Each row was made from one walk, in order. Every step used is in the known rows, and no mark comes twice. Write each row's walk.
Known rows:
S > M: [ -3  -3  -7   0   7  -2   0   0  -3   3  -4   8  -4   0   4  -9 -12   5
  -9  -1 -10   5 -10  -1  -1   3  13   0  -2  -3  -2   5  -1   0]
M > S > T > A > F: [ -1   1   0  -1 -12   3   0   1  -2   1  -3   4   3   3   0  26  -4  -4
  15  -3  20   4   4   4   2  -6  19  -3   2  -2   7  -7  -5  -1]
S > F > A > Q > G: [  3  -2   2  12   2   3   2  11   6 -27   5  -9   5  -1   0   9  12 -10
 -15   3  -2 -16   5  -1  13 -16  -4  -1  -2   4   6  -3   5  -3]
M > S > N: [-4  0 -6  9  2 -5  2 -1 -8 18 -3  5 -2  0  0 -4 -7 -4  8 -3 -7 12  2  4
 -5 20  2 -3 -1 -8  4  4 -5 -3]
H > S > N: [ -6  -3 -13   1   9  -2   7   2  -8   8  -2   6  -6   0  -1 -13  -3   8
  -5   2 -20  15  10   1  -2   6   8   1  -2  -1   1   3  -3   4]
N > S > Q > A: [ 11   6   2  -1   5   3  -6  -7   2  -1   0   2   0  -1  -2 -18  -6   2
  13  -1   3  -8   9  -2  -4  -1 -12  10  -5  -4   1   3   1  -3]
E > A > N: [ -4  -3 -13  -6   7   2   5  -8  10   9   0  -1  -3   3   9   1   7   6
  -2   0 -16   7   1   6  -3  10  13  -3  -4   3  -3   3   0  -4]
S > F: [  5   1  -1  -2   3  -2   3  -1  -5   0   4  -1  -2   1  -1  -7  -2  -5
 -11  -5   6   7   0   0   7   0  -3  -2   4  -2   0  -1  -2  -1]
Q > S > T: [ -7   4   0  -9  -4  -2  -1  -7  -1  15  -5  10   1  -3  -2   5  -7   4
 -13   3   8  14   5   3   5   4  21   0   9   4 -10  -3  -3   3]
G > Q > S > T > A > F: [  3   1   4 -26 -14   0   0  -1   1   6   0   0   3  -3  -5  25  -2   1
   1   2  26  18   1  -2  -3 -16  19  -1  11   1  -4 -12  -4   6]
E > K: [ -2   2 -12   4   0   3   0 -15  -3   2   2   3   0   1   0 -12   5   7
  -7  -5  17  11  -9   5   2   8   9  -2   0  -3   0   2   2  -1]
A > N > S: [ -3   2   1  -5   6   4   2 -13   7   5  -2   3  -3   2   4  -7  -4  -2
   8  -6 -15  12   3   0  -1  17 -16   0  -7   2  -5   4   3  -3]
Q > S > H: [ -3   4   3   2   4  -6   4  -7 -10  18   3   6   1  -3   0 -11  -2  -1
  -8   0  -1   1   4   2  -3  -3   2  -9   8  -2 -10  -2   1   4]
M > S > T > A: [ -3   2  -5   6 -11   0  -6   6   2   9 -10   5   1   0  -3  14  -4   1
   6  -2  14  15  -2   6   6   0  15  -4   2  -2   9  -3  -9   0]
A > T: [ -7   4  -2   5  -1  -2  -3 -11  -1   1   3   3  -1   5  -4  -7  -4   4
  10  -2  11   3   2   4  -3   0  -7  -2   3  -3  -9   3   7  -2]
H > S > F > A: [  7  -5   2   4   1   2  10   9  -8 -15  -2  -1  -3  -1   1  -1  11  -4
  -5  -3 -18   0   3  -4   8  -4 -13   4  -2   2  11  -2  -3   2]
K > E > A > Q > S > M: [ -2  -3   2  -3   3  -4  -2   3  -3  -5  10  -1   2  -4  -1   1   1  10
 -11  10   7 -20   4  -6  -6  13  21 -17  -4   0   2   3  -6   0]
F > A > T > S: [ -6   0  10   5  -7  -2  -3   3  -4  -2  -4  -4   0   2  -2   3  -6  -4
  12  -1  -4 -10 -12   1  -3  -1 -19  10   3   0  -2   1   5   2]
M > S > Q > A > F: [ 10   0   2   2   0   1   1 -10  -9  -3   0   2   6   5   2   6   3  -5
  25   1  19 -18  12   1  -9  -9  -3   7  -4  -7   3   2   5  -7]
Q > A: [ 11  -1  -9  -1   2   2   0  -1   6   8  -9   5  -1   1  -2 -10   3   3
   3   2  -6  -4  -1   4   2  -6   9   3  -1   0  -9  -2   4   0]
H > S > Q > G: [  0  -2  -8  12   9   3  -4  -4  -2 -10   3   3   1   6   2  -7   8   4
  -8   6   3  -7  16  -1   1 -18  -1   3  -5   2   4   7   2   1]
K > E > A > N > S: [  6   0   2  -3   6   4   1 -11  10  -1   8  -4  -4   4   6   2   6  -2
  15  -1 -15  -5   8   0  -2  32 -14 -10  -8   0   3  -2  -6  -2]
T > S > Q: [ -2   3   4   5   4  -3 -10  -2  -8   7   1  -2   0   3   0  -9 -13   0
  -2   0  19  -2  -5  -3  -3  -4  -4  10   1  -3   1  10   0   0]
A > Q > S: [ -6   3   2   2  -2  -1  -2  -5   0   8   3   3   6  -2  -5  -6  -1   6
 -11   3  17   0   5  -4  -2   0  16  -9  -1   4  -8   6   6  -4]
E > A: [  6   0 -12   4   5   1   0  -3   8  12   5   1  -3   1   6  -6   1   6
  -5  -2  -2  -3  -4   4  -2  11  21  -5   0  -1   2   0  -3  -5]
Q > S > M: [ -4  -3  -1 -11   2  -4   1  -2  -9   9  -6  11   1  -3   1  -9 -13   7
 -14   2 -10   5  -7  -3  -4   4  13  -3   2   0  -9   3  -2   3]
F > A: [  3  -3  -1  13  -1   4   2   0   6  -4  -4   1   0   1   6   1   2  -3
   5  -3 -17   3 -11   0   2   7  -1   0  -3  -1   3   1   5  -2]
F > A > T > S > Q > G: [ -7   2  10  11  -2  -1 -10   1  -3 -17   2  -9   6   5   1   6  -2  -6
   8   6   5 -20  -1   2  -2 -19 -25  16   2   0   0   4   6   2]
S > F > A > Q: [  0  -1   6  10   0   2   4   9  -1 -21   5  -8   2  -3   0   3   7  -6
  -8  -2   3  -4   1  -4   7  -5  -5  -1  -3   1   9   2   3  -5]
H > S > F > A > T: [ -4  -3   6   2  -3   0   8   4 -11 -22   2  -3  -2   1  -3  -2  10  -1
   5  -1  -9  -3   9  -1   3 -10 -28   6   1   1   8  -3   1   3]
K > E > A: [ 12  -2  -5  10   3   1  -3  -4   7   1   9  -4  -3   4   3   2   8   1
   6   2   2 -10   0   2   1  20   7 -13  -2  -4   3  -3  -6  -2]
G > Q > S > N: [ -1   0  -3 -16   0  -7   2  -2  -5  21   0   3  -1  -7  -5  -6  -4   1
  -5   3  -2  25   0  -2 -10  10   3   0   7  -5  -7  -1  -4   4]
H > S: [  0  -3  -8   7   4   3   2  -2  -2   5  -3   8  -3   3   1 -11   5   7
  -4  -2  -4   4   5  -2   0   0   5  -2  -4   3   0   4   1   2]
M > S: [ 3  0 -1 14 -2 -1 -3 -5 -2 13 -3  7  1  3  2  0  1 -5 10 -6  9  2 -3  1
 -3 14 -1 -6 -3 -5  5  4  0 -7]
F > A > N > S > T: [ -8   1   5  -6   1   8   5  -6  11  -7  -7   3  -3  -2   8  15  -1  -4
   8  -4 -28  16   4   2   6  16 -12  11  -4   4   3  -2  -2   0]
Q > G: [  5  -1  -9  10   4   3  -4  -5   9   2   0   3   2   5   2  -1   2  -3
 -10   1  -4  -5   1   4   7  -6  10  -4   0   2  -7  -1   4  -1]
T > A: [  4   0  -8   7  -5   2  -4   5   5   3  -4   0   0   4  -3  -6  -4   6
   1  -1  -1  11 -10   2   4  -5  13  -9  -1   0   0   0   0   2]
N > S > F > A > T: [  2   4  15  -2  -4   0   3  -2  -5 -19   8  -5  -1  -2  -2  -4  -4 -10
  16  -8  -9  -5   3  -2   1   8 -40   8   2  -4   7  -6   0  -2]
N > S > H: [  3   7   4   9  10  -1   1  -7  -2  11   8   5  -5  -3   4 -16  -8  -6
   4  -9  -3  -5   4   1  -3   8 -13  -3   2  -6   1  -2  -1   0]

Write each row's walk:
[  6   2   4 -17  -6  -5  -9   3   1  12  -5  -1  -1  -2  -9  -1   3   0
  10   3  22 -10  -7   1 -11 -19 -18  15   7  -1  -9  -4   2   5]
G > Q > A > T > S
[-10   0  -3 -11   2  -8  -5   7  -7   6   4   0  -4  -1   2  -5 -17   9
  -5   2   1 -19 -11   2 -12  -2   8   9   5  -1   0   2  -6   2]
E > A > T > S > M
[ -3   2 -10   0  -6   2  -5   5   7   3  -7   3  -2   1  -4   7  -7   8
  -5   1   7  20  -3   6  10  -8  23  -2   5   1   0  -5  -6   5]
S > T > A
[-11   1 -10   4  -5   5  -3  13   4  -8  -3   3  -1  -2  -8   5   3  16
 -10   5  17   9  13   0   8 -20  29  -4  -2   8   9   1  -4   4]
H > S > T > A > Q
[  8  -2  11  -1  -2  -2   2  14  -8  -4  -3  -8  -1  -3   1   4  -3 -13
  -9  -4  -7  -6 -15  -3   8  -2 -18  11   4   1   6  -3  -3   2]
T > S > F > A
[ 12  -3  12 -14  -7  -3   4   5  -5  -2   1  -4   2  -8  -2   7  10  -9
  -6  -2   0  11  -8  -8  -1  -1 -19   3   7  -2   4  -7  -4   2]
G > Q > S > F > A
[-2  3  4  7  8 -6 -1  3 -9 19  2  1 -4 -1  2 -9 -8 -5 -9 -3  6 -9 -7  2
 -2 -7 -4  2  7 -3 -4  1 -1  5]
T > S > H
[  4   0  -4  14   3   1  -5   0   9  -6  14  -8   0   2   0   4  11   4
   3   4  18 -17   7  -1   0  15  15 -17  -5  -2   7   2  -2  -5]
K > E > A > Q
[ -5  -6  -8  -1   8   0   3   3  -8  -2  -5  12  -5   0   4 -11  -4  10
 -11   1 -15   0  -1  -4  -2  -3  11   1  -5   1   2   7  -3   4]
H > S > M
[ -1   3   4  -8  -9  -3   0  12  -7  -5   3  -7   7  -4 -13  -5   0   5
 -17   4  20   5   5  -4   6 -17   7 -13   2   5  -1  -2  -3   2]
T > A > Q > S > F
[ 13  -3   0   2   2   3   4  -9   4  -7  16  -6  -1   7   6  13   6  -5
  15   1   9 -19   6   1  -3  15  10 -12  -1  -4   2  -6   0  -3]
K > E > A > F
[  6   0   3 -11  -4  -3  -3  -6   1  19   0   5   1  -4  -3  -2   3   1
  -5  -1  13  14  -6  -5  -8   4   1  -3   5  -2  -7   0   0   1]
G > Q > S
[-13   0 -10  -9  -3   3   1   0   8   1 -12   1  -2   4   0  13   0   7
  -3   3  -6  29   1   8   9  -9  14  -2   1   5  -6  -2  -3   6]
S > T > A > N
[ -4   5  10  -9  -3  -8  -3   2 -14   1   5  -5  -1   2  -8  -6 -10  -6
  -4  -3  20  -7  -1   1   2 -10 -23   8  10  -1  -4  -1  -1   2]
A > T > S > F
[  1   1  -6  -8   7   4   2 -10  13   9   5   0  -4   0   9  -5   0   2
   6  -5 -20   3   3   2  -6  22  -1  -1  -6   3   2   1  -3  -5]
E > A > N > S
[ -3  -2   1  18  -1   5   0   4   8 -11   0  -3   2  -1   2   2   6   1
   2  -1  -3  -4  -3  -3   2   3   8  -4  -7   1   6   5   8  -5]
F > A > Q
[-10   3  -4  12 -11   1  -8  10   3   1  -5   2   3  -2  -7  16   0   5
   2   1  29   6   5   3   5  -6  23  -8  -2   1  11   1  -6  -4]
M > S > T > A > Q
[ -6  -5  -1   5   2   5   8  -5   7  -7 -10  -2   0   4   9   8   9  -2
   7  -1 -31  15  -6   2   3   6  -9   2  -7   3  -3   4   7  -1]
F > A > N
[  7  -2   4   4   0   1   7   5  -3 -13   0  -4  -1  -1   3   2   4  -9
  -4  -5 -13   4  -7  -1   9   1 -12   3   2  -2   6  -3  -1  -1]
S > F > A
[ -3  -5   4  -4   3   2  12   0  -1 -15  -6  -7   0   1   6   9  11  -8
  -2  -3 -26  14  -1   0   9   1 -22   4  -2   2   1  -1   2   0]
S > F > A > N
[ -6   3  -4 -10 -11   0  -4   3   1  12  -8   5   2  -3  -7   5  -9   8
 -10   4   7  20   0   4   8  -8  24  -5   8   5  -5  -6  -6   7]
Q > S > T > A
[  8   2  10   8   3   6   0   8   8 -27  10  -9   4  -4   0   4   5 -14
  -7  -2  -6 -22   8  -5  10  -4 -16   3  -4   4  11  -5   1  -5]
N > S > F > A > Q > G
[  2   2   5   1  -3  -5  -8  -2  -2   2  10  -8  -2   5  -3   3  -1   0
  13   4  17 -24  -1   3  -5  10 -11  -3   4  -3   0  -2  -5   2]
K > E > A > T > S
[ -9   2  12  10   0  -6   1   3 -11   0   2  -4  -1  -1   2   1  -4  -7
  11  -1  -5 -17  -8   4  -6 -10 -27   9   8  -4   0  -3   4   5]
F > A > T > S > H
[-15   4   0  -7   1  -9  -2   0 -12  13   1  -1  -3   2  -7  -9 -19   1
   4   2   0   4   0   5  -7   3  -9  10   8  -3  -7   2   0   5]
A > T > S > N
[ -4   3  -1  -5  -2  -5  -6  -1  -1  13   7  -4  -2   2  -1  -4  -9   5
   3   0  12 -15  -5   5  -9   1   3   5   6   1  -2   0  -2  -1]
E > A > T > S
[-5 -1  7  8 -5  2  2  2  2 -5 -1 -1  7 -4 -1  1  5  3 -3  3 -3 -3 -1 -6
 -1  2  8 -5 -3  5 -1  4  7 -3]
F > A > Q > S
[  6  -3  -1 -28   7   1   2   0   8   2 -10   6  -5  -6   4  -3   1   1
   6   1 -21   7  -3  -4 -11  -1 -16  12  -7  -1  -3  -1  -3   4]
G > Q > A > N > S > M
[  6  -1  -4   0  -6   4   3  -1   1  -3   3  -3   2   7   0   7  -6   0
  10  -2   7   3  -4   0   1 -11  14  -7   0  -1  -1  -4   4   1]
T > A > F
[  7  -3  -7 -18   3   2   3  -4  12   7 -12   1  -2   0   1   4  17   1
   6   4  -6  15   0   2  -6 -10  -9   6  -3   1 -11   0   4   2]
G > Q > A > N
[-10  -4   6   1  -1  -1   2   7  -4 -11  -3   3   5  -7   2   1  -4   7
 -11   5 -14  -6  -7  -8  -4   0  13  -2  -5   2   1   6   3   0]
F > A > Q > S > M
[  5   3  13   6   1   4   2   7   1 -21  10  -7   1  -6  -1  -2   0  -9
   0  -7  -1  -9   4  -8   5   7 -18   2  -5   1  14  -1   0  -6]
N > S > F > A > Q
[ -6   0   3  11  -5   2   1  -5   1 -11  -1  -1   1   4   1   1   2   1
  17  -2 -10   1  -4   3  -2   3 -15   2   0  -3  -2   0   8  -2]
F > A > T
[-12  -1   2  -5   2  -4  -1   2  -7   1   0   8   4  -5  -2  -8 -10  11
 -17   5   5  -3   0  -7  -5  -2  21  -6  -2   2  -5   8   2  -1]
A > Q > S > M
[16 -2 -7 -9 -1  1 -3  1 10 10 -7  3 -2 -3 -3 -3 11  1  4  1  8  3 -4  0
 -5 -8  2  5  1 -3 -5 -3  1  1]
G > Q > A
[  3   1   3   4  -1  -1  -3  -3   3   0  12  -6   4  -1  -3   2   9   7
  -2   8  17 -17  10  -3  -3  15  14 -20  -2   2   0   0  -3  -3]
K > E > A > Q > S
[ 18  -3  -2 -16  -1   3   3  -5   6   3   0   1   0   0   0   9  10  -5
  13   0  13  -7   1  -1  -8 -15   5   7   2  -3  -7  -7   6   0]
G > Q > A > F
[  4  -1  10   6   0   1  -2  18   1 -19   2 -12   6  -2  -1  10   5 -15
 -20   3   4 -26  -2  -3  11 -20  -7   8   0   8   7  -2   2   0]
T > S > F > A > Q > G
[ -2  -6   7   3  -3   0  10   1  -6 -10  -9  -4   2   1   8  15  14 -14
   9  -5 -19  10  -1   1   4   9 -29   2  -5  -1   9   1  -1  -5]
M > S > F > A > N
[  5   1  -2 -13   5   5   4  -8  10   5  -9   4  -2   1   2  -8   2   0
  10  -1 -23   2   7   2  -1   5 -13   6  -7   4 -10  -1   3   0]
Q > A > N > S
[ -5   1  -3  -3   5  -6  -1   6  -8  19  -3   0  -4  -1  -2 -10 -18  -1
  -8   0  -9   8  -7   2  -1   8   6   8   4  -2  -3   3  -4   4]
T > S > N
[ -2   1  -7  15   5   3  -6  -2  12  -6   4   0   5   3  -1  -1   5   0
 -13   4  12 -13   7   1   6 -11  17  -6  -4   5  -5   3   8  -4]
A > Q > G
